Known rows, with every way that one mark hangs from another:
nugi{pibof{mumit{tadad}}}: -1.107 2.116 2.941 -0.572 -0.791 0.633 1.905 1.475 -7.001 -2.631 1.481
 -1.686 -2.791 0.446 -0.661 -1.355 2.700 0.708 -1.008
rurorof{botek{ligir}}: -1.815 1.064 3.429 1.529 -0.248 -2.760 -1.438 2.374 -2.394 3.495 -2.347
 1.759 -3.036 1.577 -0.581 4.163 3.408 0.760 3.723
nugi{botek pibof}: -1.342 1.205 3.553 -0.413 -0.863 -2.608 2.271 3.227 0.578 1.012 0.301
 0.037 0.228 -0.653 -3.158 0.487 1.679 0.050 -0.076
gemi{dedaf}: 1.150 -2.311 1.464 -1.261 -0.592 -1.998 -0.693 0.796 -3.336 -1.010
 -1.437 1.402 -0.974 0.555 1.681 0.530 3.127 0.236 4.303
tadad{gemi{dedaf} mumit nugi}: 2.018 -4.129 1.792 -0.226 -1.918 -0.471 -0.205 1.210 1.539 -0.296 2.451
 0.825 -0.014 0.813 -1.255 1.912 3.462 1.461 6.149
nugi{botek{ligir} pibof{mumit}}: -2.460 4.030 3.504 -0.556 2.766 0.312 4.234 3.587 0.724 2.305 0.820
 -1.244 -4.323 0.383 -3.634 1.316 5.151 -0.939 0.604
dedaf{mumit tadad{gemi nugi{botek}}}: -0.870 -0.589 0.522 2.766 -2.618 -0.777 -0.199 2.928 3.930 4.378 3.303
 -0.113 -5.243 0.065 -1.100 -1.881 3.308 0.185 -1.784
gike{gemi{dedaf}}: 3.442 -1.549 2.068 -1.186 1.098 0.118 -1.269 1.333 -2.410 -2.379 -3.653
 0.518 -1.081 -0.149 2.787 -0.066 1.624 -0.220 4.613
gemi{dedaf{tadad{mumit}}}: 1.060 -3.416 3.210 -1.053 -5.117 -3.139 -0.783 0.246 -0.402 2.673 -0.934
 -0.426 0.492 -0.132 0.314 0.766 2.857 -0.414 3.367
gemi{dedaf{mumit tadad{nugi{botek}}}}: -0.375 -0.476 -0.120 2.278 -0.299 -2.124 -1.519 2.082 1.033 3.433 3.631
 -1.109 -2.469 1.465 1.876 -3.497 3.375 0.265 -2.780
nugi{botek pibof{mumit{tadad{gemi{dedaf}}}}}: 1.001 0.420 0.842 -3.343 -0.369 0.615 2.772 2.753 0.947 -4.587 2.430
 -4.482 -1.551 -1.936 -1.543 -3.358 3.356 2.204 -1.600
nugi{botek{ligir} pibof{mumit{tadad}}}: -1.721 4.392 3.599 -0.960 2.074 0.256 3.925 2.481 -0.950 -0.193 1.982
 -2.897 -2.336 1.182 -2.837 0.250 3.888 -0.986 -2.566
pibof{mumit{tadad}}: 0.171 0.268 1.328 -0.925 -1.155 1.413 -0.251 -0.435 -7.660 -1.578 0.657
 -0.383 -4.448 1.462 1.205 -1.204 3.314 -0.594 0.236
mumit{tadad{gemi nugi{botek{ligir}}}}: -0.154 0.043 1.937 0.468 -0.447 -1.051 1.947 2.062 3.179 0.295 2.871
 0.148 -1.491 1.879 -2.656 1.713 3.311 -0.517 -0.251
dedaf{tadad{mumit}}: -0.240 -2.323 4.333 0.229 -6.196 -2.606 -0.387 0.271 -1.115 4.823 -0.974
 0.817 -1.057 0.136 -1.372 1.929 2.418 -1.397 2.883
mumit{tadad{gemi}}: 1.447 -2.305 2.312 -1.124 -3.744 -0.755 0.180 0.619 -2.126 -2.544 -0.515
 0.592 -1.782 0.022 -0.514 1.011 1.759 0.040 1.893
kedap{botek}: -1.491 -0.630 0.938 -0.391 -4.115 -0.466 -2.313 0.559 -2.326 0.309
 -1.746 2.599 -2.694 0.196 0.840 3.496 2.148 2.411 4.731
tadad{nugi}: -1.166 -1.044 1.661 1.965 -1.105 -1.302 -0.567 1.234 -4.656 1.397 1.624
 3.314 -2.699 1.978 -0.039 0.520 3.082 0.297 3.032
tadad{gemi{dedaf}}: 1.964 -3.618 1.122 -1.946 -1.796 -1.239 0.043 1.649 0.258 -1.953 -1.528
 1.176 -2.233 -1.129 0.345 0.833 3.547 1.202 5.796
mumit{tadad{gemi nugi}}: 0.452 -2.153 1.360 0.886 -3.067 -0.713 0.036 1.018 -2.897 -2.107 2.581
 1.367 -2.156 1.166 -0.595 -0.053 2.229 1.152 1.330
pibof{mumit}: -0.484 0.091 1.271 -0.590 -0.348 1.541 0.174 0.593 -6.064 0.973 -0.488
 1.326 -6.362 0.697 0.445 -0.303 4.731 -0.482 3.367
tadad{gemi mumit nugi{botek}}: 0.838 -2.363 2.203 0.236 -2.553 -0.334 0.714 1.755 4.622 2.753 3.300
 0.688 -0.440 0.772 -4.238 1.991 2.587 -0.151 2.969

Rows:
-1.302 -0.822 3.291 0.487 -3.593 -4.157 1.537 3.072 3.417 3.087 3.906
 -2.113 2.942 -0.473 -2.811 -1.622 2.403 1.538 -0.984 : gemi{dedaf{tadad{mumit nugi{botek pibof}}}}
-0.712 0.604 0.477 1.009 -0.585 1.478 -0.385 -0.069 -8.508 -1.237 3.867
 0.274 -4.774 2.728 1.182 -2.228 3.800 0.533 -0.611 : pibof{mumit{tadad{nugi}}}
-0.806 -1.214 1.135 3.595 -3.095 -0.422 -0.569 2.431 0.156 3.390 2.325
 1.296 -6.406 0.423 0.172 -0.847 3.712 0.607 0.727 : dedaf{mumit tadad{gemi nugi}}
2.368 -0.657 1.201 0.397 1.661 -0.234 -2.151 -0.184 -4.288 -2.997 1.228
 -1.614 -0.369 2.991 3.786 -0.474 1.676 -0.676 -0.894 : gemi{dedaf{mumit{tadad}}}
-0.922 -0.203 2.980 1.202 -2.795 -1.461 2.118 2.994 -2.121 -3.109 3.455
 0.199 -0.413 0.003 -2.444 -0.185 1.682 2.448 0.075 : mumit{tadad{gemi nugi{pibof}}}
3.960 -0.076 1.698 0.804 4.113 1.827 -2.202 1.382 -1.909 -1.713 -2.144
 -0.697 -2.462 1.607 3.971 0.056 1.455 -1.026 2.771 : gike{gemi{dedaf{mumit}}}
0.509 1.670 2.642 3.481 1.279 -0.341 -0.340 4.028 -1.120 0.000 1.372
 -1.781 -2.153 -0.009 2.257 -3.151 1.753 1.612 -1.041 : gike{gemi{dedaf{mumit tadad{nugi{pibof}}}}}
-0.306 0.965 2.489 -1.319 -1.960 1.540 2.766 2.254 -3.515 -3.552 1.431
 -1.879 -4.104 -1.192 -2.005 -1.052 3.289 1.688 0.463 : nugi{pibof{mumit{tadad{gemi}}}}
-0.376 -2.885 2.470 0.623 -6.358 -2.199 0.692 2.004 5.373 5.203 2.796
 0.027 -1.472 -0.789 -3.937 0.167 2.940 0.095 1.030 : dedaf{tadad{gemi mumit nugi{botek}}}
-1.989 1.480 1.053 0.110 -0.141 1.238 3.363 4.308 1.160 0.339 4.264
 -0.632 -5.227 -1.272 -4.036 -2.317 4.691 2.352 0.381 : tadad{gemi nugi{botek pibof{mumit}}}
0.438 -1.250 1.891 -0.080 -1.639 -1.895 1.747 2.995 -1.406 -5.225 3.588
 -1.041 1.089 -0.255 -0.763 -1.330 2.145 3.386 0.631 : mumit{tadad{gemi{dedaf} nugi{pibof}}}
1.029 -0.610 1.046 2.825 -0.110 1.135 -0.993 1.015 -2.293 -1.504 4.066
 0.175 -3.414 2.850 0.722 -0.018 2.009 0.305 -0.565 : dedaf{mumit{tadad{gemi nugi}}}
-1.523 -2.745 1.435 1.541 -6.140 -2.228 0.429 2.411 -0.414 2.833 0.932
 2.526 -5.113 -1.091 -1.014 -0.977 3.845 1.456 2.581 : dedaf{tadad{gemi nugi}}
-1.647 0.046 1.570 4.287 -1.880 -1.164 -1.549 1.513 -3.298 4.343 2.571
 1.457 -5.135 2.170 1.437 -1.206 3.239 -0.296 -0.889 : dedaf{mumit tadad{nugi}}
-2.631 3.016 2.222 0.623 2.232 1.273 4.943 4.821 3.387 1.823 3.728
 -0.594 -5.838 -0.112 -4.916 0.585 6.001 1.070 1.355 : tadad{gemi nugi{botek{ligir} pibof{mumit}}}
0.459 -1.535 0.755 0.060 -2.760 -1.086 0.443 1.542 0.952 -0.995 3.354
 0.022 -0.918 0.785 -1.774 -1.172 1.776 0.655 -1.254 : mumit{tadad{gemi nugi{botek}}}
-0.438 -1.083 0.543 3.044 -0.732 -1.697 -1.920 1.628 -2.678 2.380 2.608
 0.281 -3.617 1.941 3.192 -2.422 3.864 0.739 -0.201 : gemi{dedaf{mumit tadad{nugi}}}
-0.196 1.527 1.969 -2.054 -1.533 1.062 3.186 2.737 0.256 -2.564 2.256
 -3.171 -2.977 -1.670 -3.309 -2.123 2.795 1.187 -2.028 : nugi{botek pibof{mumit{tadad{gemi}}}}
1.845 0.353 0.472 2.328 1.273 -0.069 -2.045 2.656 1.907 2.189 1.461
 -2.082 -2.684 0.748 2.955 -3.945 1.830 -0.172 -2.465 : gike{gemi{dedaf{mumit tadad{nugi{botek}}}}}
1.085 -0.068 0.443 2.054 0.366 0.777 -0.570 1.498 1.438 -0.514 4.916
 -1.216 -2.241 2.465 -0.596 -1.080 1.658 -0.086 -3.165 : dedaf{mumit{tadad{gemi nugi{botek}}}}
-0.349 1.294 2.525 3.208 0.248 0.455 1.147 2.938 -1.584 -2.553 4.865
 -0.893 -1.757 1.701 -1.292 -0.191 1.531 1.633 -1.876 : dedaf{mumit{tadad{gemi nugi{pibof}}}}
2.129 -3.470 1.144 -0.955 -1.427 -0.903 0.295 1.746 5.280 0.777 3.389
 -0.583 1.087 0.488 -2.612 0.799 3.011 0.904 3.549 : tadad{gemi{dedaf} mumit nugi{botek}}
